Each row was made from one walk, in order. Every step used is in the known rows, and no mark comes twice. Write each row's walk.
Known rows
sizeton > famu > lavo > nini: [ 1.21 -1.37  2.80 -4.45 -0.84 -0.80  1.21  1.95  2.81  2.02 -0.49 -1.96
 -2.10  1.11  0.54  1.30 -0.27 -2.15  2.37]
viza > pazif > lavo > sizeton > famu > nini: [ 0.02  0.21  1.53 -2.92  3.08 -2.09 -1.62  0.73  4.86  1.64  0.41 -0.68
 -3.40 -0.72  0.07  3.35 -0.17  0.13 -0.44]
viza > lavo > sizeton: [ 0.17 -0.44  2.83 -2.35 -1.32 -1.16  1.41  0.46  2.75  0.75  0.57 -4.53
 -0.40  0.05 -1.35  2.84 -1.99 -0.71  0.28]
viza > lavo > nini: [ 1.13 -1.47  4.12 -1.85 -2.08 -0.73  1.59  1.02  1.74  2.42  0.65 -4.24
 -2.04 -0.49 -0.09  2.04 -0.67 -1.14  0.81]
nini > lavo > sizeton: [ 0.62 -0.77  2.27 -1.53 -0.08 -0.32  0.66 -0.24  2.62  0.91  1.44 -1.31
  0.10 -0.76 -1.36  3.68 -1.00  0.41  2.07]
nini > viza > lavo > sizeton > famu: [-0.24 -1.33  2.89 -3.41  0.09 -0.37 -0.14  0.56  3.91  0.98 -0.09 -6.06
 -0.76 -0.98 -1.56  4.67 -2.47 -0.73 -0.82]
famu > viza > sizeton > nini: [ 1.35 -1.04  2.81 -2.45 -2.42 -0.27  2.35 -0.92  3.83  0.25  1.57 -3.32
 -0.98  3.95 -1.44  2.19  0.48 -1.31  2.78]
nini > viza > pazif > lavo: [ 2.23 -1.47  3.71 -0.27  1.79 -1.20 -0.03  0.15  3.55  2.34  1.13 -3.45
 -2.61 -1.33  1.89  4.09 -0.73  0.24 -1.58]
lavo > sizeton > nini > viza: [ 0.72 -0.39  3.26 -1.82 -1.83 -0.40  1.64 -0.71  3.10  0.63  2.04 -3.57
  0.04  1.90 -0.50  4.22 -1.09 -0.29  0.39]
viza > pazif > lavo > sizeton: [ 1.32  0.17  2.11 -1.01  1.28 -2.11  0.34  1.18  3.47  1.47  1.67 -2.04
 -1.35 -0.25  0.81  3.77 -1.60  0.45 -0.81]
sizeton > nini > viza > pazif: [ 1.56 -0.97  2.84 -0.61  0.11 -0.64  1.26 -0.54  3.45  1.64  1.85 -5.03
 -2.83  0.11  0.20  2.63  0.04 -1.11  0.17]
sizeton > nini > viza: [ 1.47 -1.33  3.72 -1.45 -1.39 -0.02  1.85 -1.14  2.85  1.27  1.20 -3.97
 -1.58  1.34  0.12  2.89  0.43 -0.98  0.49]
famu > nini: [ 0.79 -1.21  2.83 -1.99 -0.13 -0.81  0.45 -0.94  2.62  0.93  0.14 -0.46
 -2.79  0.03 -0.07  0.68  1.57 -1.53  1.56]
nini > viza > pazif > lavo > sizeton: [ 1.33 -0.57  3.20 -0.56  1.34 -1.52 -0.16  0.70  3.69  1.67  2.06 -2.95
 -0.98 -0.73  1.26  5.45 -2.32  1.03 -1.77]
sizeton > famu > nini: [ 0.29 -1.27  1.92 -3.54  1.17 -0.58 -0.44 -0.32  3.54  0.96 -0.92 -0.95
 -3.49 -0.48 -0.58  0.95  1.72 -1.95  1.47]
nini > lavo: [ 1.49 -1.69  2.78 -1.21  0.36 -0.02  0.76 -0.65  2.36  1.53  0.40 -1.76
 -1.48 -1.34 -0.70  2.40  0.51 -0.34  2.26]
nini > viza > lavo > sizeton: [ 0.24 -1.21  3.94 -1.89 -1.28 -0.61  0.80 -0.07  3.08  0.96  0.91 -5.43
 -0.03 -0.35 -0.97  4.39 -2.61 -0.23 -0.64]
nini > viza > sizeton > famu > lavo: [ 1.13 -2.27  3.79 -4.84 -0.27 -0.49  0.65  0.94  5.12  1.24 -0.84 -4.24
 -0.62  1.74  0.41  3.29 -0.78 -2.66  1.83]
lavo > nini > viza > sizeton: [ 1.67 -2.43  5.29 -1.80 -2.59 -0.01  1.12  1.08  2.88  2.18  2.26 -3.15
 -0.26  0.69  1.32  4.40 -0.77 -1.37  1.05]
pazif > lavo > sizeton > nini > viza: [ 1.17 -0.27  4.24 -1.73 -0.93 -0.96  1.14 -0.66  3.66  1.66  1.68 -2.68
 -0.17  2.22  0.70  5.45 -0.99  1.18 -1.02]
famu > nini > viza > pazif: [ 0.70 -1.50  3.07 -0.69  1.41 -0.79 -0.68 -0.84  3.46  1.46  1.11 -2.54
 -3.73 -1.63  0.46  2.01  0.41 -1.15  0.36]
nini > viza > pazif > lavo > sizeton > famu: [ 0.92 -0.72  2.19 -2.09  2.67 -1.32 -1.07  1.24  4.66  1.65  1.07 -3.53
 -1.69 -1.29  0.61  5.65 -2.16  0.45 -1.97]
lavo > sizeton: [ 0.81 -0.40  2.10 -1.97 -1.22 -0.87  1.46  0.64  2.48  0.13  1.38 -1.92
  0.05  0.68 -0.49  2.78 -1.38 -0.87  0.87]
famu > lavo > nini > viza: [ 1.62 -2.08  4.85 -2.57 -2.06 -0.44  1.49  0.88  2.09  2.19  0.76 -2.49
 -0.98  1.26  1.58  2.64 -1.08 -1.29  1.65]
viza > lavo: [ 1.04 -1.38  3.28 -1.92 -0.81 -0.91  1.54  0.03  2.48  1.40 -0.37 -4.89
 -1.94 -0.55 -0.77  1.48 -0.37 -1.34  0.51]

Write each row's walk
[ 0.02 -1.79  2.94 -3.76  1.54 -0.15 -1.14 -0.62  5.02  1.80 -0.45 -0.92
 -2.55 -0.85 -1.32  2.73  1.97 -1.17  3.28] => viza > sizeton > famu > nini > lavo
[ 0.54  0.03  2.75 -2.39 -0.60 -1.50  1.64  0.18  4.18  1.03  1.79 -4.52
 -1.05  2.37 -0.09  3.09 -1.94 -0.87  1.16] => famu > lavo > sizeton > nini > viza > pazif
[ 0.19 -0.77  0.42 -3.31 -0.05 -0.20  0.36  0.52  3.29 -0.70  0.83 -2.20
 -0.65  1.14 -2.48  2.97 -1.78 -0.60  1.46] => lavo > sizeton > famu > viza
[ 1.07  0.71  1.51 -1.11  0.29 -1.68  1.09 -0.31  3.84  0.90  2.47 -2.51
 -1.95  2.56 -0.86  3.59 -1.32  1.37  0.33] => famu > viza > pazif > lavo > sizeton > nini
[ 1.30 -1.14  3.71 -2.15 -1.14 -0.22  1.71 -0.89  4.20  1.93  1.15 -2.97
 -0.96  1.44 -0.99  3.16  1.42 -0.78  3.27] => viza > sizeton > nini > lavo
[-0.04 -0.72 -0.30 -2.04  2.44 -0.25 -0.91  0.23  4.04  0.49  1.46 -2.73
 -1.99 -1.49 -3.17  3.69 -1.86  0.48  2.24] => nini > lavo > sizeton > famu > viza > pazif
[ 1.20 -1.73  2.90 -3.27  0.73 -0.77  0.13  2.00  3.60  2.53  0.57 -3.95
 -3.03 -0.55  1.05  2.69 -1.36 -1.86  1.14] => sizeton > famu > lavo > nini > viza > pazif
[ 0.32 -0.52  1.19 -3.51  0.11 -0.66  0.57  1.23  3.39  0.13  0.39 -2.35
 -0.60  0.12 -1.15  2.97 -1.21 -1.31  0.61] => lavo > sizeton > famu
[-0.59 -1.10  2.48 -3.47  0.84 -0.32 -1.22 -0.33  4.03  0.50  0.35 -1.57
 -1.60 -0.26 -0.90  3.70 -0.55 -0.80  0.44] => lavo > sizeton > famu > nini > viza
[ 2.24 -1.98  5.36 -0.97 -0.98 -0.53  0.49  0.63  2.17  3.07  1.50 -1.69
 -1.37 -0.04  2.48  4.86 -0.53  0.57 -0.85] => pazif > lavo > nini > viza
[ 1.23 -1.27  2.00 -4.50  0.45 -0.97  1.15  1.02  3.61  0.88 -1.53 -2.64
 -1.93  1.21 -0.11  0.83 -0.09 -2.52  2.05] => sizeton > famu > lavo
[ 0.52 -1.82  2.40 -3.16 -1.06 -0.11  0.54  0.83  2.60  1.62  0.01 -4.59
 -2.94 -0.05 -2.07  2.23 -1.02 -0.95  1.33] => sizeton > famu > viza > lavo > nini
[-0.54 -0.37  1.42 -3.84  0.65 -0.92 -0.64  0.13  3.79  0.24  0.00 -0.54
 -1.93  0.25 -1.29  2.18  0.12 -1.21  1.36] => lavo > sizeton > famu > nini
[ 1.83 -2.28  5.26 -3.17 -0.35 -0.35 -0.27  1.73  4.41  3.18  0.91 -2.68
 -1.13  0.44  1.97  6.00 -0.45 -0.34 -0.48] => pazif > lavo > nini > viza > sizeton > famu
[ 2.28 -1.25  4.35 -1.41 -0.99 -1.09  1.12  1.11  1.87  2.90  1.12 -0.70
 -1.70  0.36  2.04  3.22  0.14  0.20  0.07] => pazif > lavo > nini
[ 0.91 -0.36  2.06 -3.36  1.12 -1.25  0.03  1.14  3.85  1.16  0.06 -1.40
 -0.79  0.37  0.07  4.30 -1.08  0.25 -0.69] => pazif > lavo > sizeton > famu
[ 0.88 -1.40  4.45 -1.81 -1.53 -0.37  1.75 -1.26  3.22  1.87  0.30 -6.57
 -2.06  0.69 -0.72  2.94 -0.15 -0.86 -0.05] => sizeton > nini > viza > lavo
[ 0.03 -0.69  2.15 -2.06 -1.52 -0.71  1.24 -0.23  2.71 -0.20  0.88 -4.40
 -0.45  1.08 -2.66  2.85 -2.48  0.02  1.05] => famu > viza > lavo > sizeton
[ 0.10 -1.65  2.06 -3.06  2.24 -0.09 -1.28 -1.14  3.67  1.70 -0.92 -0.43
 -3.46 -1.92 -1.55  1.85  2.02 -0.75  2.65] => sizeton > famu > nini > lavo
[ 1.63 -1.73  2.72 -0.32  0.85 -0.55  0.45  0.23  2.96  1.30  1.53 -4.33
 -2.44 -1.65  0.59  2.83 -0.87 -1.21 -0.32] => nini > viza > pazif
[ 2.10 -0.94  1.94 -0.47  1.51 -1.39  0.39  0.05  3.24  1.31  1.17 -2.22
 -3.00  0.16  0.16  2.47 -0.62  0.44  0.05] => famu > viza > pazif > lavo
[ 0.65 -0.02  2.41 -1.01 -0.39 -0.88  1.22 -0.12  3.67  0.94  2.83 -4.61
 -1.26  0.72 -0.41  3.94 -1.55 -0.35  0.02] => lavo > sizeton > nini > viza > pazif
[-0.06 -0.15  2.44 -3.76  1.60 -1.53 -1.11  0.10  4.34  1.25 -0.32  0.28
 -2.06  0.44 -0.07  3.49  0.31  0.31 -0.01] => pazif > lavo > sizeton > famu > nini
[ 0.68  0.31  2.21 -2.29 -1.92 -0.89  2.26 -0.24  2.86  0.43  1.74 -2.63
 -0.33  2.36 -0.95  2.65 -0.48 -0.70  1.25] => lavo > sizeton > nini
[ 0.06  0.25  2.92 -2.64 -2.13 -1.21  2.19 -0.32  3.25  1.01  0.92 -5.13
 -0.86  1.80 -1.86  2.70 -1.04 -0.57  0.73] => viza > lavo > sizeton > nini
[ 1.73 -2.23  4.52 -1.07 -1.89  0.11  1.01  0.68  1.61  2.08  1.89 -2.58
 -1.23 -0.37  1.25  3.51 -0.65 -0.83  0.45] => lavo > nini > viza
[ 1.77 -1.81  3.47 -0.28 -0.34 -0.46  0.53  1.15  2.28  2.39  2.58 -3.62
 -2.51 -1.63  1.26  3.30 -1.15 -0.92  0.05] => lavo > nini > viza > pazif
